Each row was made from one small tree. The marks that hang from a mark follow it in brackets, in alphabetical order. Every link used is in the known rows. Write each row's tree.
Known rows:
Q(E): [ -5  -1   2  20  -3  -3  -6  -9  -7  -2   0  -5   1  14 -10 -12   7   9
  -6  11  -7  -7  -2  11   0  17  -5  -5   8  -2   8   6  -4  -2]
S(V): [  4   0  -5  18   3  -1 -10  -5   0   6   8  14   3  -3 -10  -3   1   0
   5   6   1  -3  -6  -9   2   5 -10  -2   9 -10  11  13  -5  14]
R(A): [  6   2  -9   6   5   0  -9  -4  -6  14   0  -3   5  15 -12  -3  -7  -3
   8  11   2  -2   5   7  -5  11   6  -6  -5  -7   6   9  -3  10]
B(G Z(X)): [ -9  -2  -8  18 -24  -6   4  -3 -16  -2  13  12 -10 -15 -11  -1   4  -6
   6  -1  -1   2   4   9  12  -2 -20  13  14   0   3  -5  -2  10]
C(T): [  6   1   6  11   1  -5 -11  -3  -2   8  12  -4  17  -1  -3  14  -6  -1
  11  -7   4  -1   3  -1  -7  12   2   0  12   0  12  10   7   0]
W(G H U V(S(K(R)))): [-42   5 -38  11  -4  -3 -21  -8 -16  19  13 -47   2 -27  21  29 -10  -3
  51  14  31 -14  -6  -1  -7  31 -18  18  -3 -12   6 -15  18  43]
V(W(H)): [ -9  -2  -6  18  -5  -1 -16  -9  -1   6   9 -24   0  -6  -2 -11  -4  -3
  20   9  -1  -9   5  16  -7   2   4 -12  19 -14   6  -7   1   0]
V(S(K(R)) W): [-23  -2 -14   7   3  -8 -29  -6  -4   5   1 -23   1 -18  -3 -12   0   2
  22   4  -1 -20  12  16 -10   3 -20  -6  10 -15  -4  -6  -5 -17]
C(L(Y) T(N(D(X)))): [  3  -5  17  -2  -4   3  -9  -6  -1  17  25   0  15   2   4  -1  -6  -4
   1  -5  24 -12  -5   7  -8  -4   5   2  17  -7   3  12  21  -3]
Y(L): [  0   1   2  16   7   6 -18  -9  10  16  13 -12   4  12  -7   0  -5   4
   9  -2   3  13   9  10   3   1  -5   2   5  -5   2   2   3 -11]
V(S W): [-20  -3  -6   9  -3  -3 -26 -11  -3   8   5 -31   7 -20  -3 -19  -2   8
  23   6  -3 -16   8  23  -6   3  -4   0  15 -15   7  -1  -1 -12]
S(K(R(A)) V(W(G H))): [-13   1 -27  19   9  -9 -16  -4  -3   8  11   7 -10  -8  -5   4   1 -13
  24  10   9  -8   3 -12  -5   7 -16 -12  -1 -12   1  -3 -10  16]
V(S(K(R(A))) W(G U)): [-39   1 -28   4  -1  -9 -32  -8  -8  12   8 -37   3 -29   2   0  -5   3
  39  10   4 -17   5  14  -7  16  -9   2  -4 -13   4 -13   3   0]
T(C(L(Y)) N(D(Q(E)))): [ 10  -8  11   1   2   6  -1   0  -3  11  25   5   3   6  -8 -17   2  -4
 -13   8   9 -43 -14  11  -7 -15   3 -18  24 -12  -4  13   3   2]
B(Z): [-11  -1  -7  20  -6  -8   0  -1  -7   3   1  10   2  -3 -11  -1  -5 -11
   5   3  -6  -5  -2   8   8   4  -9   9  15  -4  -1   1  -4   5]
B(G): [  5   3  -5   8 -16   5 -12   1  -6   0   0   3  -2  -7  -7   1   4   0
   1   6  -1   6   3  11   1   6 -14   0   7  -3   4  -2  -4  -3]
K(R(A(U))): [  2  -9 -13   9  15 -11 -15   0  -8  14  -4   6  -7   8  -6  15  -5  -6
   1   6  -7  -8   3   4 -11   5 -12  -9  -9 -15 -12  -4   2  -2]
C(T(N(D(Q X)))): [ 11  -4  10  -1  11   0 -12  -1  -3  14  29   4  15  -2  -3   2   0  -3
   9  -4  17 -13  -4   1  -6   0  10   1  15  -7  12   5   9   3]
Q(E(Y)): [ -3  -3  -2  23  -4  -5  -8 -14 -13  -2  -4  -8  -4   9  -7 -13   6  14
  -4  11 -12 -10  -6  13  -2  17  -9  -1   5   0   7   8  -1 -11]
S(K(R) V): [  1   0 -15  15  12  -9 -13   4  -4   2   5  25  -5   0 -11   5   3  -9
   3   2   4  -9   0 -20  -4   4 -32 -10   2  -9  -4   5 -11   7]
V(W(G H U)): [-26   0 -18  16 -11  -2 -19 -10  -4  10  15 -38   2 -20   6   2  -8   0
  35  14   2  -8  -3  14  -2  14  11  -2  10 -12  14 -16   9  15]
C(L(Y) T(N(D(Q X)))): [  4  -5  16   0  -1   1 -10  -4  -2  20  27  -2  14   2   1  -1  -6  -4
   3  -6  26 -13  -9   6  -8  -9   6   2  15  -9   4   9  20  -7]
T(C(L(Y)) N): [  5  -8   9  -3  -8   4  -6  -5   0   3  14   5   7   7  -6 -10  -4  -2
 -14   6   2 -41  -7  14  -5 -14  -2 -21  28  -7  -5   7   8  -1]
E(Y(L)): [  4  -2  -4  19   4   2 -20 -14  -3  13   5 -14  -3   3  -3  -2  -7  10
  12   0  -6   3   1  12  -1   3 -11   5   1  -3   0   5   6 -20]
D(Q(E(Y)) X): [  4  -6  -6  18  16  -6 -20   1 -17  19  14 -15   4  13 -17 -27   1   7
   6   2   7 -11 -20  15  -5 -10   5  -2  -7 -12  12  -5  -7 -22]
N(T): [ 8  0 -2 -1  3  6 -9 -2 -3  7 10 -3 11  0  0  8  4 -5  3  6  4 -9 -4  5
 -7  7 -5 -1  2 -5  6 13  0  1]
D(Q(E(Y(L))) X): [  3  -6  -5  21  18  -4 -22  -1 -12  22  18 -18   3  16 -17 -26   1   8
   8   0   9  -4 -17  16  -4 -13   5  -1  -9 -11  11  -6  -5 -26]
N(D(X) T): [ 19  -3   1  -9  20  15  -9   8  -8  20  25   0  14  -2   7  -8   6 -18
   6   6  18  -9  -7   3 -15   2   6   7  -4 -17   8  23  -3  11]
T(C(L) N(D)): [ 14  -6  13  -8   2   9  -3  -3  -1   2  24  10   3   2   0  -9  -3  -8
  -9  10   3 -39  -6   9 -10  -7   4 -19  29 -12   0  18   2  10]
L(Y): [ -1  -4  -5  14  -5   0  -9   1  -6  19  -3  -7  10   7 -11  -9  -1   1
  -6  -1   5  -9  -3  10   2   0 -14   1   4  -7  -8   1  10  -1]
D(Q(E) X): [  3  -5  -4  16  17  -5 -18   4 -13  19  16 -12   7  17 -19 -26   2   3
   3   3  10  -9 -18  13  -5 -11   8  -5  -4 -13  13  -6  -9 -16]
A(U): [ 10  -9  -7  16   1  -8 -12  -6  -8  13   5   9   4  -5  -7  -1   0   4
   8   7   6 -11  -1   5  -4  10 -12   3   3  -7  -9   7   5   3]
W(G H U V): [-30   5 -31  17  -9   0 -12 -11 -13  19  19 -41   3 -20  20  28 -12  -1
  46  17  25  -5 -12  -1  -3  31   1  14   1  -9  15 -14  19  50]
D(Q): [  8  -1  -6  16  11  -5 -14   2  -7  16   9  -9   4   4 -19  -3  -4   2
   7   1   3  -8 -11   5  -1  -6  -3  -4   3 -10   7  -3  -5  -8]
D(Q X): [ 10  -4  -6   8  20  -4 -22   8 -12  25  17 -11  11  10 -17 -18  -5  -3
   9  -2  13  -8 -16  10  -6 -17   7  -3  -4 -17  11  -7  -7 -13]
V(W): [ -6  -4  -4  15  -4  -4 -15 -11   1   5  10 -14   2  -8  -4 -14  -2   4
  15   9  -9  -8   2  17  -3   3   6 -12  17 -11   8  -5  -3  -8]
Z(B(G) X): [  8  -8  10   7 -12  -7  -6 -15 -22   4  18 -18  -7  -6 -14  -5   2  24
   1  -2  11   0  11  -6   4  -3 -14  -5  15  -5  16  -2   4  21]

Which tree is each row?
[-22  -1  -8  12  -4   0 -26 -10  -4   9   3 -40   4 -18   0 -15  -4   1
  29   7   5 -18  10  22  -9   3  -6  -1  17 -18   5  -3   3  -5] : V(S W(H))
[-26   4 -23   9  -5  -6 -16  -8 -11  14  11 -26   9 -21  10   8  -5   8
  36  12  19 -13  -5   0  -9  23 -16   9   0 -10   5  -3  10  23] : W(U V(S(K)))
[-18   1 -29  17   6 -12 -17  -4  -2   7  14   8  -7 -14  -5   5   0  -6
  25  12   4  -7  -2 -13  -4  11 -13 -11  -7 -12   4  -5  -8  15] : S(K(R(A)) V(W(G U)))
[-23   1 -22   9   2   0 -18 -17 -12  17  13 -27   7 -20  13  13  -3   9
  33  12  19  -7  -5   9   2  25  -7  22   4  -5  13   2   5  29] : W(G V(S))
[-15  -1 -22  21   3 -11 -16   1  -1   2  11   5  -8 -13  -4   2   1 -10
  22   7   5 -11   0 -15  -8   4 -24 -16   4 -16  -1  -8  -5   9] : S(K(R) V(W(H U)))
[ 23   0   4   0  18  10  -2   9  -4  19  29  -3  10  -6   1   5   1 -19
   6   4  11 -24 -15  -1 -20  -8   5  -6   3 -15   5  30  -7   6] : N(D(Q) T(C(L)))
[-19   3 -22  18  -9  -2  -8  -6 -10  15  13 -33   3 -10  14  16 -10  -3
  36  14  21  -8  -8  -2 -11  20  -6   2   6 -14   7 -10  17  37] : W(H U V)
[-39   1 -21  10 -10   0 -30 -11  -7  13  10 -55   7 -32   8  -3  -8   4
  44  11   8 -16   2  21  -5  15   0   9   8 -17  13 -12  11  10] : V(S W(G H U))
[-19   1 -11   8  -2  -6 -26  -9  -5   6   5 -24   6 -19  -5 -20   0   5
  25   6   5 -19  12  16  -7   6 -14  -3  12 -11   1   0  -6 -13] : V(S(K) W)
[-28  -3 -24   7   5 -10 -30 -11  -8  13   6 -24   0 -25   0  -5   0   3
  33   9   7 -18  10  16  -6  12 -13   3  -1 -11  -3  -6  -2  -6] : V(S(K(R(A(U)))) W(G))
[  7  -2   5  12  -7   0  -5   1  -3   8   4  -6  11   7  -5  -2 -11  -6
  -7   0  -4 -26  -5   9 -12  -7  -5 -17  18  -8  -3  17   2  -3] : T(C(L(Y)))
[-25   2 -28   8   6  -5 -19 -13 -13  16  10 -21   2 -19  13  18  -2   5
  31  10  21 -10  -2   4  -1  25 -17  18   1  -5   5  -3   2  25] : W(G V(S(K(R))))
[ 15  -8   7   0  11   6  -2   2  -4   6  25   8   3   3 -10 -15   6  -3
  -9  10   3 -43 -11   7  -5  -8   6 -19  23 -11   1  10  -4   9] : T(C N(D(Q(E))))
[  2   1 -16   4  12  -9 -14   4  -9   6  -3   8  -3  12 -11   8  -3 -10
   2   4   2 -10   8  -4  -9   9 -22 -13  -5  -7  -9  -2  -7  -2] : S(K(R(A)))
[  9  -1   2   1  -2   6  -5   1  -2   9  12  -5  15   1   2   7  -1 -11
  -3   3   3 -23  -7   7 -14  -4  -3 -11   7  -6   1  22   1  -3] : N(T(C(L(Y))))
[ -3  -3  15   3 -12  -2  -9 -11   2  11  17  -1  13   3   1   7  -7   1
   0  -5  17 -12  -3   8  -5  -2  -1  -2  20  -1   2   7  22  -8] : C(L(Y) T(N))
[-12  -1 -12  23  -5  -2 -13  -7   2   7  15  -7   0 -15  -4  -8  -2  -1
  24  11   2  -6  -6  -4  -3   4  -2  -7  11 -16  14   1   1  17] : S(V(W(H U)))
[-23  -1 -16  13 -10  -4 -19 -12  -2   9  17 -28   4 -23   4  -2  -6   7
  29  14  -6  -6  -4  15   1  15  12  -2   8  -9  16 -13   5   8] : V(W(G U))
[-16   2 -24  18  -1   2 -10 -14 -12  17  15 -29   0  -9  16  21  -7  -4
  35  14  26  -4  -5   3  -1  24  -2  13   9  -6  11  -5   9  42] : W(G H V)
[-28   4 -33  11   6  -1 -18 -11 -16  20   9 -34  -1 -12  15  22  -7  -7
  42  12  33 -12   3   3  -6  25 -16  16  -1  -9   3  -5   7  37] : W(G H V(S(K(R(A)))))
[-42   2 -28   8  -4  -6 -33  -5  -9  10   8 -47   1 -30   7   4  -6  -2
  42   8  10 -21   6  13  -8  14 -15   3   3 -16   2 -17   7   4] : V(S(K(R)) W(G H U))
[  6  -2  19  -3  -3   2  -8 -12   1   5  26   4  10  -2   6  10  -8  -3
   6   0  14  -9  -1   2 -10   5   6  -1  23  -5  11  16  14   1] : C(L T(N(D)))
[ 20  -1   3   6  14   9   0   3  -8  14  26  -6   5  -3   2  -2   6 -12
   3   7   7 -26 -18   3 -20  -3   4  -7   1 -12   6  32  -7   0] : N(D(Q(E(Y))) T(C(L)))
[-26   6 -29  13   1   1 -18 -12 -15  18  12 -35   3 -17  15  16  -6  -4
  43  12  35 -12   1   3  -4  25 -16  20   6  -6   6  -1   7  38] : W(G H V(S(K)))
[ 21   0   6  -5  10  14   0   5  -3  11  24   1  11  -5   9   5   1 -20
   2   6   7 -22  -6   0 -20   2   2  -5   7 -13   4  36  -4  13] : N(D T(C(L)))
[ 15 -10  10  -6   8   8  -7   5  -4  17  29   4   8   6  -6 -21  -2  -9
  -9   4  15 -42 -15  12 -10 -24   7 -16  20 -17  -3  10   4   1] : T(C(L(Y)) N(D(Q X)))
[  3  -2 -20  16  14 -12 -11   2  -5   9   5  30  -7   1 -13   5   3  -9
   8   6   9  -8   2 -20  -6   6 -29 -10  -7 -10  -8   8 -10  10] : S(K(R(A(U))) V)
[ 23  -1   2  -4  14  13   0   8  -3  12  22   2  13  -6   6   4   5 -19
   2   6   6 -23  -6  -1 -18   3   2  -5   6 -12   3  33  -5  16] : N(D T(C))
[-32   0 -21   5  -2 -10 -29  -4  -6  10   4 -31   3 -22  -2  -8  -4   3
  32   9   1 -19   8  13 -12   9 -13  -7  -1 -17  -1 -11   2  -9] : V(S(K(R(A))) W(U))
[ 20  -3   5   0  21  10  -4  10  -8  20  34  -6  12   3   1 -12   6 -18
   3   5  17 -24 -19   5 -22 -11  13  -7  -2 -18  10  29 -10   0] : N(D(Q(E) X) T(C(L)))
[-10  -3 -26  19  10 -13 -16  -6  -3  10  14  19  -9 -12  -7   2   4  -6
  22  11   7  -8   1 -12  -3   8 -17  -9  -5 -10  -3   0 -11  11] : S(K(R(A(U))) V(W(G)))
[-37   0 -18   7  -9  -3 -30 -13  -5  12  11 -45   9 -34   5  -7  -6  11
  38  11   0 -14   0  22  -1  16   2   9   6 -13  14  -9   7   3] : V(S W(G U))
[  9  -3  11  -1   5   1  -9  -5   0   8  24   7  14  -4   0   7   0  -2
   7  -2  12 -12   1   0  -4   9   5   1  19  -4   9   9  11   8] : C(T(N(D)))
[-22   0 -32   9   8  -7 -18 -15 -15  21  11 -16   1 -19  12  17  -2   4
  36  13  25 -10  -1   4  -3  26 -15  19  -6  -4   1   0   3  28] : W(G V(S(K(R(A(U))))))
[  2  -4  17   1  -7   2  -6  -8   1  14  22   1  13   0   4   5  -6  -3
   1  -4  20 -12  -3   5  -7   0   1   2  20  -5   2  13  22  -2] : C(L(Y) T(N(D)))
[ 17  -3  -1   0  24  11  -8   8 -10  23  30  -5  10   2  -2 -15  12 -13
   6   6  20 -11 -17   4 -14  -3   9   4  -9 -17  11  19  -7   2] : N(D(Q(E) X) T)
[ -6  -2   0  27  -1  -1 -12 -17  -6   3   2 -13  -5  13  -7 -12   5  16
   1   8  -8  -1  -1  15   1  14  -8   1   2   1   5   7   1 -17] : Q(E(Y(L)))
[-38   5 -25   9 -10  -3 -30  -8  -9  11  11 -48   6 -31   4  -5  -6   0
  46  11  16 -19   7  14  -6  17 -10   6   6 -13   7 -11   6   9] : V(S(K) W(G H U))
[ 20  -2   1  10  21  10  -3   5  -4  19  29  -8   7  -2  -1  -2   9 -10
   6   4   8 -20 -14   2 -15  -4   4  -4  -3 -10   4  28  -8  -1] : N(D(Q(E(Y(L)))) T(C))
